Each row was made from one walk, in order. Every step used is in the known rows, and no mark comes twice. Write each row's walk.
Known rows
miro-rukor-liziz-kirumaz-bomitun: 1	2	-9	3	-5	-29	43	-2	-2	1	0	-9	-27	-52	-6	-1	-35	0	-26	58	3	5	12	-4	-22	-9	5	-12	-1
kirumaz-liziz-rukor-miro-nosob: 5	6	-14	2	-3	6	33	36	2	-6	-6	-18	-1	-40	35	21	-38	0	-2	37	2	-3	11	3	21	11	0	2	10
kirumaz-liziz-rukor-miro: -5	0	-12	5	-2	22	30	43	9	-8	-3	-12	-16	-36	29	16	-33	-4	-7	33	4	4	14	-1	23	8	-4	-2	9
miro-nosob: 10	6	-1	-2	0	-13	4	-7	-7	-1	-2	-8	14	-7	11	4	-4	-1	6	6	-1	-8	-1	3	-1	2	4	6	3
liret-miro-rukor-liziz-kirumaz-bomitun-nosob-vuvu: 26	1	-3	1	-11	-79	33	-8	-3	-3	0	14	5	-42	6	1	-43	15	-11	53	-11	-16	17	3	-40	-5	-7	-14	17
kirumaz-bomitun: -3	-1	0	-1	-11	2	11	-7	5	-6	3	5	3	8	-26	1	-10	-2	-11	41	-1	-2	-6	-2	-32	4	3	-8	5
rukor-liziz-kirumaz-bomitun-liret-miro-nosob: -5	7	1	-8	-14	-77	58	-5	11	1	-3	2	41	-26	19	3	-49	21	-23	85	3	-42	-3	-5	-46	-2	1	-2	7
liziz-rukor-miro-nosob: -1	8	-11	-7	3	-10	21	7	0	2	-3	-25	-2	-40	34	-1	-26	-4	11	12	0	-1	3	2	26	6	-1	7	4
rukor-liziz-kirumaz: -5	5	-8	5	4	-19	37	9	2	7	-1	1	-20	-36	8	-7	-21	-4	-19	15	1	6	23	-3	4	-11	4	7	-3
miro-nosob-bomitun-liret: -16	3	6	-7	-3	-41	2	-9	5	4	1	12	61	5	11	16	-16	-21	9	12	-13	-19	-8	-10	-22	5	3	-12	-7
liziz-kirumaz: -6	3	-3	10	3	0	25	-8	3	8	0	5	-5	-10	4	1	-8	2	-23	13	1	1	13	-3	-11	-7	-1	3	-7
vuvu-nosob-bomitun-liret: -27	2	10	0	-9	-36	-34	-3	12	3	3	49	45	14	-2	6	-5	-30	15	-7	-26	-9	1	-4	-24	-3	4	-9	-6
kirumaz-bomitun-liret-miro: -11	-4	10	-11	-18	-46	18	-7	16	-5	-1	5	47	19	4	5	-28	24	-10	65	3	-40	-22	-5	-50	5	-6	-13	8
liret-miro: 1	-5	2	-5	-4	-29	5	5	1	-1	-3	-7	19	3	29	6	-12	29	1	7	6	-26	-5	2	-3	-1	-7	-5	-2
nosob-miro-rukor-liziz-kirumaz-bomitun: -20	-5	-11	4	-5	-46	33	11	3	0	-3	-35	-14	-59	-8	-6	-41	9	-10	48	-2	-3	17	1	-24	-10	3	-16	-9
bomitun-rukor-liziz-kirumaz: 5	4	-14	-1	5	-52	40	30	-4	3	2	13	-26	-32	-5	-11	-34	-9	-16	29	0	18	24	-8	7	-7	-4	14	-6
kirumaz-bomitun-rukor: 5	-3	-6	-8	-11	-34	14	14	-2	-8	5	16	-2	14	-33	-3	-22	-9	-8	56	-2	10	-7	-6	-30	5	-5	0	0
nosob-bomitun-liret-miro-rukor-liziz: -14	-8	3	-16	-3	-87	12	14	5	-1	0	-5	39	-40	46	12	-45	10	10	19	-1	-29	-7	-9	-4	-3	-5	-28	-8
liret-miro-rukor-liziz: 12	-3	-4	-11	0	-59	13	19	-8	-4	-4	-24	-7	-52	45	0	-33	28	8	12	10	-19	-1	2	19	-6	-2	-11	-1
rukor-bomitun: -6	2	-3	-3	2	-12	10	-20	3	2	1	-10	3	-1	-18	-6	-12	-9	3	7	0	4	-9	4	-5	-5	6	0	-1
liret-miro-rukor-liziz-kirumaz-bomitun: 2	-2	-7	-1	-7	-56	48	2	0	0	-2	-14	-9	-51	25	3	-46	27	-26	65	8	-19	6	-2	-24	-11	-1	-15	-3
rukor-miro-nosob-bomitun: -11	2	-6	-4	4	-29	1	-8	-1	0	0	-17	35	-18	33	15	-17	-17	9	-6	-10	0	-4	-6	-3	0	5	-8	-5
vuvu-nosob-miro-rukor-bomitun-kirumaz: -18	0	-4	-1	18	-40	-36	-7	-12	13	-1	-24	15	-25	-22	-19	-26	-7	22	5	-16	-10	-1	15	-30	-16	5	-1	-15
liret-bomitun-rukor-miro-nosob-vuvu: 29	6	-5	-12	6	-67	-10	13	-13	-3	1	12	28	-13	-5	-1	-31	-20	20	23	-18	16	-9	-11	2	5	-1	8	7
kirumaz-liziz-rukor-miro-nosob-vuvu: 18	7	-10	6	3	1	13	31	4	-5	-4	18	-6	-41	35	22	-33	-9	9	26	-8	1	18	8	21	9	-1	-1	11
miro-nosob-bomitun-rukor-liziz-kirumaz: 0	5	-15	-3	5	-78	41	27	-9	6	2	17	10	-34	9	8	-40	-25	-6	22	-11	12	25	-12	-2	-7	3	1	-19

Which walk is each row?
20	2	3	2	-14	-23	-5	-19	3	-8	4	34	18	19	-41	1	-7	-19	4	27	-20	0	5	4	-47	8	-3	-7	24 -> kirumaz-bomitun-nosob-vuvu
-5	1	-2	-2	0	-23	0	-3	-5	1	0	4	34	-1	13	19	-8	-15	9	-5	-10	-6	1	-5	-10	1	6	-13	-10 -> miro-nosob-bomitun
-9	4	-1	-20	-5	-68	35	-10	11	4	-3	-10	46	-15	22	1	-44	19	15	42	4	-41	-14	3	-5	4	-5	-1	0 -> liziz-rukor-bomitun-liret-miro-nosob
-5	-5	-9	-8	-17	-68	12	12	-5	-10	-2	-48	9	-43	-29	-11	-38	0	17	30	-10	-7	7	4	-26	4	1	-12	16 -> kirumaz-bomitun-nosob-miro-rukor-liziz
8	0	-1	10	14	27	13	35	-9	3	0	1	8	5	-8	17	-20	-2	-25	44	1	-10	8	0	-32	1	0	0	1 -> bomitun-kirumaz-liziz
-4	-4	0	-6	-4	-54	6	3	-4	1	-4	-2	53	2	43	24	-16	10	9	0	-5	-28	-3	-3	-13	-2	-1	-18	-13 -> liret-miro-nosob-bomitun
12	-3	-4	-2	16	-26	24	16	-13	4	-1	-28	21	-19	12	19	-49	23	-18	60	9	-29	-9	7	-35	-8	-2	-15	-4 -> liret-miro-rukor-bomitun-kirumaz-liziz
4	-4	-2	-10	0	-51	10	-19	-5	1	-3	-29	13	-25	22	3	-29	24	8	17	9	-19	-19	7	-1	-8	-2	-14	-3 -> liret-miro-rukor-bomitun
-12	-1	-6	9	12	-23	-23	23	-12	5	-2	-18	14	-29	-20	2	-38	-6	11	29	-15	-13	7	16	-32	-12	8	-6	-7 -> vuvu-nosob-miro-rukor-bomitun-kirumaz-liziz
4	6	2	-16	0	-73	14	-15	13	5	-3	25	42	-13	20	0	-40	11	24	31	-6	-36	-6	9	-5	1	-6	-4	0 -> liziz-rukor-bomitun-liret-miro-nosob-vuvu
1	-3	-8	7	-7	21	27	48	5	-6	-2	12	-17	-17	8	20	-23	-2	-7	32	2	-1	23	1	14	7	-4	-7	1 -> kirumaz-liziz-rukor
-17	-5	-12	6	18	24	24	51	1	7	2	-4	12	-22	22	26	-42	-21	-18	39	-7	0	20	-9	-15	0	-7	-14	-13 -> nosob-bomitun-kirumaz-liziz-rukor-miro
27	2	6	-1	-5	-37	-15	-3	-8	-4	1	21	36	15	-41	0	-5	-17	15	0	-25	3	3	-7	-23	3	-3	-8	18 -> liret-bomitun-nosob-vuvu
3	2	-5	5	16	12	23	14	-6	5	1	-7	11	3	-29	11	-33	-9	-22	49	1	-6	0	4	-39	-5	4	0	0 -> rukor-bomitun-kirumaz-liziz
-9	1	-4	-2	-5	-53	-29	24	-4	-1	5	49	13	13	-7	3	-12	-32	19	-9	-26	17	14	-5	-6	-3	-1	-4	-18 -> vuvu-nosob-bomitun-rukor
9	8	4	-4	-9	-84	39	-12	13	2	-1	36	37	-25	17	4	-46	12	-14	74	-6	-38	4	0	-48	-3	0	-2	7 -> rukor-liziz-kirumaz-bomitun-liret-miro-nosob-vuvu
12	8	-11	-12	5	-49	11	9	-8	-2	2	-20	10	-20	20	-3	-28	-10	10	19	-1	10	-9	-4	9	8	-2	18	5 -> bomitun-rukor-miro-nosob
-12	-7	-8	8	14	24	24	57	-3	6	3	17	13	-4	4	30	-33	-22	-17	38	-8	-6	26	-8	-24	-2	-7	-19	-20 -> nosob-bomitun-kirumaz-liziz-rukor
23	7	2	1	5	-21	-15	-12	-6	1	-2	29	11	-6	8	5	0	-7	17	-7	-11	-4	3	8	0	1	3	2	3 -> miro-nosob-vuvu
-3	3	-3	-10	-11	-50	47	20	12	-5	-5	-4	45	-17	24	22	-59	21	3	68	6	-43	-5	4	-8	6	-3	-7	4 -> kirumaz-liziz-rukor-bomitun-liret-miro-nosob
21	9	-10	6	23	13	14	36	-6	6	-2	14	3	-34	24	17	-41	-10	-4	43	-9	-7	16	7	-9	5	-4	6	4 -> bomitun-kirumaz-liziz-rukor-miro-nosob-vuvu
12	2	0	-7	-4	-45	10	-1	-6	-3	-6	-14	34	-4	39	10	-14	28	7	13	5	-30	-9	5	-4	1	-2	-2	2 -> liret-miro-nosob
1	1	-9	-9	4	-35	5	15	-3	-3	3	-11	-5	-14	9	-7	-23	-8	3	14	1	16	-8	-6	11	5	-7	14	3 -> bomitun-rukor-miro
